Known rows, with every step that occurs
ginogir vopip kubu punapan faka novofi: [ 0.47 -0.06  0.87  0.54  0.65  1.58  0.97 -1.69  0.77 -2.43  1.42  2.65
  3.63  0.58  1.18  0.42 -0.20  1.44  1.58 -0.56  0.62  2.07]
ginogir vopip kubu punapan fute faka: [-0.72  0.23  0.03  0.33  1.44 -0.34  2.74 -0.85  1.28 -1.53 -0.61  1.68
  0.25 -0.05  0.34 -1.55 -0.04  0.11  1.05  1.52 -0.23 -0.01]
novofi faka: [-0.36  0.94  0.57 -0.07  1.69 -3.84 -1.62  0.23 -0.22  0.32  0.46 -2.67
 -1.95  0.59  1.47  0.94 -0.69  0.98  0.83 -0.08 -0.33 -1.08]
nudizeg vopip punapan novofi faka: [-0.80  3.16 -1.24  0.33 -0.90 -3.45 -1.23  0.28  0.29  0.04 -1.23 -1.91
 -0.91  0.87 -0.33  0.30  1.07 -0.44 -3.27  1.20  0.48 -1.21]
kubu punapan: [ 1.15 -1.04  2.13  0.77  0.45  2.26 -0.64  0.41  1.71  1.28 -0.51  0.26
  0.50 -1.57  1.00  0.03 -0.21 -1.44 -0.26 -1.71  1.19 -0.37]
fute faka kubu punapan: [-0.25  0.41  1.25  0.28  1.59  1.50  2.61 -1.83  0.37  1.78 -0.65 -1.59
 -0.21 -0.98 -2.97  2.31 -1.53 -0.24  0.86 -2.55  0.77 -0.09]
ginogir vopip: [-0.50  0.09  2.01 -1.69  1.73 -2.49 -2.29 -0.45  0.47  0.38  2.59  1.07
 -0.96 -1.15  2.26 -2.81 -1.35 -0.92  0.59  0.81 -0.69  2.36]
fute faka: [-0.86  1.84  1.01 -0.27  2.54 -4.08  0.26 -0.02  0.01  1.54  0.43 -1.49
 -1.92 -0.75  1.00  0.21 -1.30 -0.23  0.31  0.64 -0.21  0.62]
punapan faka kubu: [ 0.88  1.04 -0.04 -1.00 -0.38 -1.47  0.37 -1.22 -2.02  0.50  1.47 -2.14
 -0.90  0.73 -1.08 -0.56 -1.11  1.12  0.36 -1.72  0.98 -0.08]
kubu punapan novofi faka ginogir vopip: [-1.52 -0.29 -0.82  0.85 -1.26  2.03 -0.77 -0.86 -1.59 -0.78  0.37  2.20
 -0.04  0.26  0.06  2.55  1.55 -1.28  0.14  0.86 -3.22  0.00]
faka kubu punapan: [ 1.07 -1.41  2.12  0.23  0.14  3.42  0.73 -0.86  1.08  1.46 -0.07 -1.10
  0.59 -1.05 -2.25  0.78 -1.13 -0.55  0.36 -3.02  1.22 -0.88]
nudizeg faka novofi: [ 1.15  0.78  1.81  1.06  2.01 -1.49 -3.40  3.92 -1.15  0.92  0.76 -0.65
  0.62 -0.79  3.11  0.66 -1.76  1.20 -0.35 -2.71 -0.82  1.74]
novofi faka kubu punapan fute vopip: [ 0.59  0.83 -0.90  1.50  0.00 -0.82 -0.91 -2.25 -0.93  0.17 -0.47 -1.34
 -0.35  0.29 -2.53  1.50 -0.15 -0.38 -0.71 -1.78 -4.07 -3.22]
novofi faka ginogir vopip punapan fute: [-1.18 -0.64 -1.37 -1.34 -2.38 -0.30 -2.83 -0.82 -2.23  0.24 -0.30  2.33
 -0.36  0.27  1.90  0.67  1.08  0.50 -1.91  0.80 -3.59  1.75]
faka kubu punapan fute: [ 1.13 -0.74  0.99  1.37 -1.03  2.80 -0.15 -0.43  0.24  0.68 -1.34 -1.34
 -0.55 -0.73 -1.52 -1.08 -0.25  0.30 -1.39 -3.11 -0.08 -2.70]
nudizeg faka ginogir vopip kubu punapan: [ 1.14 -3.46  1.66 -0.98 -0.68  4.39  0.41  3.97 -0.60  0.11  0.87  4.03
  3.34 -0.67  1.61  1.34 -0.20 -1.58  2.68  1.01 -0.96  2.99]
faka ginogir vopip punapan: [-0.60 -1.84  0.96 -2.34 -1.95  2.41 -2.51 -0.64 -0.17  2.32  0.77  4.09
  1.28 -1.72  1.67  0.44  0.08 -1.56 -0.91  1.06 -1.51  4.33]
punapan faka vopip: [ 0.51  1.06 -0.41 -2.18  0.61 -1.59  0.00  1.27 -1.18 -0.87  2.14 -0.73
 -0.64  0.82 -1.16 -1.61 -0.59  0.72  0.52  0.72  0.86  1.69]
faka vopip kubu punapan: [ 0.71 -2.77  1.72 -0.69  1.43  3.62  2.30  2.13  3.36 -0.42 -0.37  0.03
  1.94  0.20 -3.40 -0.22 -0.25 -0.23  2.58  1.53  2.41 -0.29]
punapan novofi: [-0.38  1.54 -0.05  1.61  0.47 -2.01 -1.40  0.91  0.40  0.22 -0.05 -1.84
 -2.43 -0.41  0.54 -1.90  0.44 -0.71 -1.17  0.41  0.09 -2.29]
vopip punapan novofi faka kubu: [-1.06  0.16 -2.58  0.78 -0.58 -0.58  0.54 -1.45 -0.35  0.50 -1.58 -3.21
 -0.99  0.94 -2.87  1.90  0.36  1.11 -1.22 -2.31  1.24 -2.00]
ginogir vopip kubu: [-0.29 -1.07  1.88 -1.69  1.72 -1.88 -0.36  0.05  2.28 -0.49  2.06  0.67
  0.14 -0.11  1.29 -2.52 -1.22 -0.41  2.32  2.67  0.82  1.10]
vopip kubu punapan faka: [ 1.90 -0.74  0.18  0.83 -0.67  1.77  2.95  0.30  1.14 -0.93 -0.36  0.14
  1.91  0.55  0.48  0.40  0.48  0.08  1.87  0.12  3.05 -0.71]
vopip kubu punapan fute faka: [ 0.07  0.48 -0.05  1.81  0.99  0.43  2.87  0.31  1.64 -0.62 -2.67 -1.04
  0.03  0.01 -0.21  0.21  0.49  0.52  0.41  0.73  0.82 -2.19]

Rows
[ 0.93  0.85  0.21  1.22  0.55 -3.55 -1.81  0.64  1.70  0.02 -0.23 -0.22
 -0.42  0.22  0.40 -2.33  0.05 -1.26  0.13  3.57 -2.74 -2.72] => punapan fute vopip kubu
[-1.19  1.99 -1.29  1.57  1.06 -3.91 -1.17  0.29 -0.54 -0.57 -0.07 -3.24
 -2.91  1.13  0.46  0.41  0.52  0.61 -0.46  0.27 -0.48 -3.02] => punapan novofi faka
[-1.86  0.61 -2.40 -0.40  0.49 -2.34 -0.80 -1.29 -0.31 -0.86  0.30  0.31
 -0.80  0.24  1.05 -0.43  0.60  0.10 -1.28 -0.15  0.43  0.87] => ginogir vopip punapan novofi faka
[-0.05 -1.74 -0.30  1.04  0.73  3.59  2.65  1.92  3.01 -1.57 -0.77 -0.59
  1.03  0.68 -4.22 -0.62  1.06 -0.59  1.50  2.17  2.11 -2.09] => faka vopip kubu punapan novofi
[ 1.45 -0.45  0.54  0.44 -2.87  3.82  0.05  0.09 -2.14  0.92 -0.11  2.24
  1.31 -0.37  1.13  2.48  1.14 -1.10 -0.46 -0.53 -1.08  0.95] => kubu punapan faka ginogir
[-0.97  0.74 -0.91  0.22 -1.98  0.25 -0.91  0.22 -1.76  2.41 -2.91  1.27
 -0.73 -1.09  0.87  1.82  1.02 -0.29 -3.11  0.82 -2.53  0.82] => vopip punapan fute faka ginogir
[ 1.09  0.34 -1.00 -0.91 -1.50 -0.13  0.27 -0.27 -0.71  0.90 -0.12  0.61
  0.71 -0.52  1.98 -0.45  0.19  0.03 -1.74 -1.46  2.33  1.82] => vopip punapan faka
[-0.05 -0.58  0.23 -2.22 -1.47 -0.30  0.16 -0.07 -1.50 -1.08  2.14  2.46
  1.19  1.14  1.42  0.09  0.27 -0.10  2.49  3.83 -1.34  2.74] => punapan faka ginogir vopip kubu
[-0.95  1.53 -0.77  1.86  1.22  1.23  3.06 -1.88 -0.30  0.61 -1.24 -2.16
 -1.20 -0.44 -3.75  1.83 -0.25 -0.39 -0.33 -2.15  0.56 -1.89] => fute faka kubu punapan novofi
[-2.12 -0.05 -1.26 -0.05 -0.20 -1.55 -0.51 -0.02 -0.66 -1.59  0.81  0.11
 -0.86  1.97 -0.31  1.80  1.17  0.21  2.39  4.11 -2.58 -0.50] => punapan novofi faka ginogir vopip kubu
[ 0.67 -0.14 -0.34  0.45 -1.39 -0.15 -1.92  0.62  0.61  1.34 -2.16  0.01
 -0.60 -1.18  1.94 -2.37  0.55  0.09 -3.23 -1.13  0.76 -0.39] => vopip punapan fute
[-0.29  0.39  0.67 -0.69  1.25 -2.57 -0.67 -1.26 -0.64  0.78  0.66 -4.05
 -1.88  1.10 -1.89  1.61 -1.56  1.62  1.51 -1.48 -0.15 -1.48] => novofi faka kubu
[ 0.53 -0.70  0.62 -1.13 -2.23  3.46 -0.23 -1.13 -2.22 -0.01  2.06  4.47
  1.71 -0.60  1.79  1.03  0.66 -1.31  0.32  0.03 -1.77  3.13] => kubu punapan faka ginogir vopip
[ 0.01 -2.40  0.37 -0.89  1.85  1.58  2.42  1.55  2.28 -1.58 -0.45 -1.22
  1.38  1.52 -3.62  2.11  0.09  1.03  3.31  1.40  1.93 -0.89] => novofi faka vopip kubu punapan
[-1.98  0.18 -2.43 -1.00 -0.11 -1.01  0.06 -2.65 -0.73 -0.55  0.29 -1.00
 -0.66  0.53 -2.33  0.25 -0.23  0.74 -0.66 -1.72  0.36  0.25] => ginogir vopip punapan novofi faka kubu
[ 1.29 -0.10  0.94  2.02 -0.77  1.93 -1.07  0.83  0.86  0.21 -1.64  0.03
 -0.53 -1.28  1.40 -1.86  0.67 -0.40 -1.94 -1.65 -0.27 -2.29] => kubu punapan fute
[-1.33  1.39 -1.17 -1.30  0.67 -2.34 -0.06 -1.70 -0.53  0.62 -0.20  1.95
 -0.87 -1.23  1.88 -2.32 -0.42  0.03 -2.42 -0.05 -0.65  2.50] => ginogir vopip punapan fute faka
[-1.00 -0.06 -1.09 -0.32 -0.26 -0.29 -1.18 -0.80  0.96  0.16  0.36  1.82
 -0.17 -1.14  1.22 -2.55  0.41 -1.45 -1.98  0.20  0.83  1.71] => ginogir vopip punapan novofi
[-2.38  0.93 -1.12 -0.31 -0.33 -2.21 -2.37 -0.33 -2.39 -0.68  1.54  0.57
 -1.94  0.91  0.75  1.17  0.94 -0.38  0.19  2.20 -4.06  0.27] => punapan novofi faka ginogir vopip
[ 0.69 -0.18 -0.36 -2.09  0.48 -1.17  2.12  1.83  0.49 -1.77  1.48 -1.43
  0.49  1.86 -2.22 -1.05 -0.30  1.41  2.47  2.92  2.10  0.81] => punapan faka vopip kubu
[ 2.30 -2.43 -0.25  0.21  0.47  3.19  1.52  6.36  0.40 -1.57 -1.30  0.09
  1.75  0.49 -1.46 -1.64  0.08  0.52  1.09 -0.20  1.41 -0.65] => nudizeg faka vopip kubu punapan fute
[ 1.69  0.45  0.32  0.87 -0.77  1.52  1.14 -0.49 -0.52  0.01  0.16  0.62
  0.84 -0.44  1.44 -0.02  0.37 -0.44 -0.38 -1.87  1.44  0.11] => kubu punapan faka
[ 0.59  1.19 -0.31  0.62 -0.86  0.02 -1.28 -1.09 -0.62  0.35 -0.33  0.68
  1.81 -0.25  1.95  1.22 -0.11  1.78 -2.30 -2.49  0.86  2.23] => vopip punapan faka novofi
[ 1.31 -1.37  0.99  2.18 -0.54  2.17  0.93  1.28  2.64 -0.65 -2.40 -0.61
  0.64 -0.20  0.45 -1.52  0.79  0.06  0.18  0.36  0.93 -3.16] => vopip kubu punapan fute
[-1.09  1.53 -1.33  0.91  0.71 -2.72 -0.16 -1.13 -1.02 -0.33  0.12 -4.57
 -2.87  1.47 -2.71  1.15 -0.23  1.35  0.23 -1.11 -0.53 -3.38] => punapan novofi faka kubu
[ 0.34  0.16 -1.03 -2.35 -0.88 -0.63 -0.02 -1.78 -1.13  0.02  1.86  2.80
  0.97 -0.77  2.68 -2.17 -0.29 -0.33 -1.27 -0.71  1.64  4.28] => ginogir vopip punapan faka
